Each row comes from the steps of one walk. Every step used is in the known rows, and no mark comes twice. Write the walk behind each row, first mark first.
In the rows, 128 means zero.
Known rows:
pekifan, zufem, sinem: [132 127 125 123 104 107 108 136 119 142 144 107 146 124 142 146 150 111
 121 145 128 144 118 129]
rima, pekifan, zufem: [125 110 122 100 107 113  95 131 127 154 130 107 148 134 138 118 162  88
 125 172 132 120 136 101]
mabi, zufem: [128 124 123 139  95 124 114  95 137 125 132  95 137 130 154 101  88  97
 126 161 126 121  82 117]
zufem, sinem, pekifan, mabi: [132 158 120 127 105 107 130 143 120 144 153 114 149 124 143 150 129 129
 129 146 126 140 117 137]
pemim, lozoson: [109 110 129 154  97 113 136 139 122 147 122  90 146 134 131 136 151 134
 134 144 133 132 105 108]
dunag, rima: [124 131 130 163  95 126 124 118 136 146 118 115 141 138 136 145  91 128
 150 131 139 128 116 105]
pekifan, zufem: [125 123 125 132 103 109 103 129 121 143 138 102 144 124 143 122 139  99
 123 136 133 147  98 111]
pekifan, mabi, zufem, sinem, muli: [129 136 120 114 105 108 121 128 127 120 165 102 138 119 156 115  96 101
 117 167 123 143 112 133]
rima, pekifan, mabi, zufem, sinem, muli: [125 122 117  88 109 112 107 133 131 138 151 108 141 128 148 112 133  94
 119 197 124 118 147 119]
zufem, rima, dunag: [122 136 124 201  91 128 111 112 127 175 137 126 132 152 129  73  39 111
 133  99 154 108 131 125]
zufem, rima: [128 130 124 154  97 122 114 110 123 162 133 125 145 149 137  76  56 110
 138 144 143 117 119 126]
rima, zufem, sinem: [127 121 130 114 105 110 116 118 127 148 137 111 140 139 126 148 114 133
 135  86 125 115 141 120]
rima, dunag, zufem, sinem, muli: [109 128 128 192  94 127 130 123 127 172 133 119 127 133 128 152  59 144
 140  58 138 121 144 124]
pemim, dunag, rima, pekifan, mabi, zufem: [126 130 128 105  90 123 132 133 140 119 132 110 145 137 144 132 208  99
 138 142 131 112 133 102]
mabi, zufem, sinem, pekifan: [133 151 120 135  94 122 117 115 132 125 139 104 140 127 157 125 143 109
 124 152 119 117  93 138]
rima, zufem, sinem, muli: [114 127 126 121 109 111 112 138 123 149 137 113 137 133 130 147 144 139
 134  80 122 119 145 125]
sinem, pekifan: [117 156 119 155  99 118 120 133 124 150 129 108 147 129 145 124 140 124
 138 121 130 130  82 117]
pemim, dunag: [116 122 128 131  93 118 137 117 127 132 120 100 146 131 142 138 174 134
 138 129 129 130 100 111]
dunag, zufem, sinem, muli: [115 119 128 132  99 120 140 127 123 157 129 122 141 129 139 165  86 146
 146 106 123 130 137 129]
rima, dunag, zufem, sinem, pekifan, mabi: [123 144 128 177  92 121 138 130 126 168 151 121 135 136 128 148  60 127
 137  53 141 126 137 123]
dunag, zufem, rima: [127 118 130 139  90 126 134 109 125 167 129 134 145 150 134  99  31 114
 150  96 138 114 130 117]
pemim, dunag, zufem, rima: [121 120 131 125  84 125 149 121 125 147 125 125 148 146 137 117 140 122
 149  83 133 116 124 116]

Which walk is each row?
[127 154 121 142 100 116 126 133 122 150 134 113 146 129 142 158 142 141
 135 142 125 129 113 137]  zufem, sinem, pekifan
[117 114 132 119  87 122 152 116 127 138 120 111 147 136 138 149 149 134
 149  88 127 126 111 107]  pemim, dunag, zufem
[124 128 133 145  97 121 117 123 138 145 126 118 138 145 126 141 114 121
 151  71 137 113 135  98]  dunag, rima, zufem
[112 133 121 144 107 116 121 137 121 148 129 111 138 123 142 157 126 153
 132 154 124 137 129 140]  zufem, sinem, muli
[140 133 122 109 102 107 124 113 130 121 165 102 142 124 151 116  72  96
 118 173 125 140 109 128]  pekifan, mabi, zufem, sinem
[131 115 120  88 105 113 107 114 135 137 148 104 144 133 145  97 100  79
 122 198 129 119 131 104]  rima, pekifan, mabi, zufem
[118 130 134 129  90 122 136 135 136 129 120 112 142 141 131 151 206 129
 149  64 132 115 129 101]  pemim, dunag, rima, zufem
[135 139 122 150  95 116 115 115 130 138 168 113 135 137 146  61  40  75
 118 133 143 123 115 124]  pekifan, mabi, zufem, rima, dunag
[124 160 118 136 102 108 125 142 120 143 153 109 150 124 146 114 124 110
 131 128 132 144  87 116]  sinem, pekifan, mabi
[130 114 122  94 108 111  98 134 125 154 134 111 148 134 138 139 171  99
 123 178 129 121 151 115]  rima, pekifan, zufem, sinem
[127 121 121 128  99 124 104 117 127 170 128 130 146 155 133  72  88  98
 136 171 143  98 150 118]  zufem, rima, pekifan
[128 164 117 129 100 112 120 135 126 127 158 103 146 123 155 101 132  92
 124 136 128 133  77 119]  sinem, pekifan, mabi, zufem
[134 130 122 117 103 109 121 108 131 122 161  98 141 125 152  95  62  86
 120 168 129 140  91 115]  pekifan, mabi, zufem
[125 128 130 108  91 120 127 149 133 132 122 116 148 137 136 164 252 116
 140 133 131 115 152 111]  pemim, dunag, rima, pekifan, zufem, sinem
[124 139 129 105  89 114 160 142 123 134 141 119 153 130 140 163 182 134
 143  85 123 134 123 123]  pemim, dunag, zufem, sinem, pekifan, mabi
[131 125 128 121 100 121 107 144 135 149 127 121 144 140 133 154 172 105
 139 155 136 115 160 108]  dunag, rima, pekifan, zufem, sinem
[121 114 130 107  86 126 142 124 128 152 122 128 150 149 134 114 159 114
 148 100 133 103 145 110]  pemim, dunag, zufem, rima, pekifan
[135 129 123 131  96 121 118  98 135 124 137 100 137 130 152 128  99 110
 124 171 120 120 103 134]  mabi, zufem, sinem
[129 147 125 107 106 104 120 142 123 145 156 115 144 134 131 141 146 122
 131  71 125 121 136 123]  rima, zufem, sinem, pekifan, mabi
[131 153 130 129  99 114 125 150 132 141 147 125 142 140 129 154 148 120
 145  69 133 119 148 115]  dunag, rima, zufem, sinem, pekifan, mabi
[127 110 128 118  93 127 126 111 128 174 126 137 147 156 132  97  54 103
 150 118 138 100 154 111]  dunag, zufem, rima, pekifan
[129 137 123 180  88 132 105  99 136 146 142 114 129 146 145  61  62  83
 123 119 142  99 108 128]  mabi, zufem, rima, dunag
[132 123 121 113 103 115 108 125 123 165 148 130 148 151 135  65  72  86
 131 177 144 110 155 117]  zufem, rima, pekifan, mabi
[136 118 120  82 106 112 111 116 134 138 151 106 145 134 145 113 108  86
 120 204 126 116 144 115]  rima, pekifan, mabi, zufem, sinem
[121 125 130 114  91 122 124 146 133 133 119 113 149 137 138 146 246 110
 141 125 134 116 138 100]  pemim, dunag, rima, pekifan, zufem
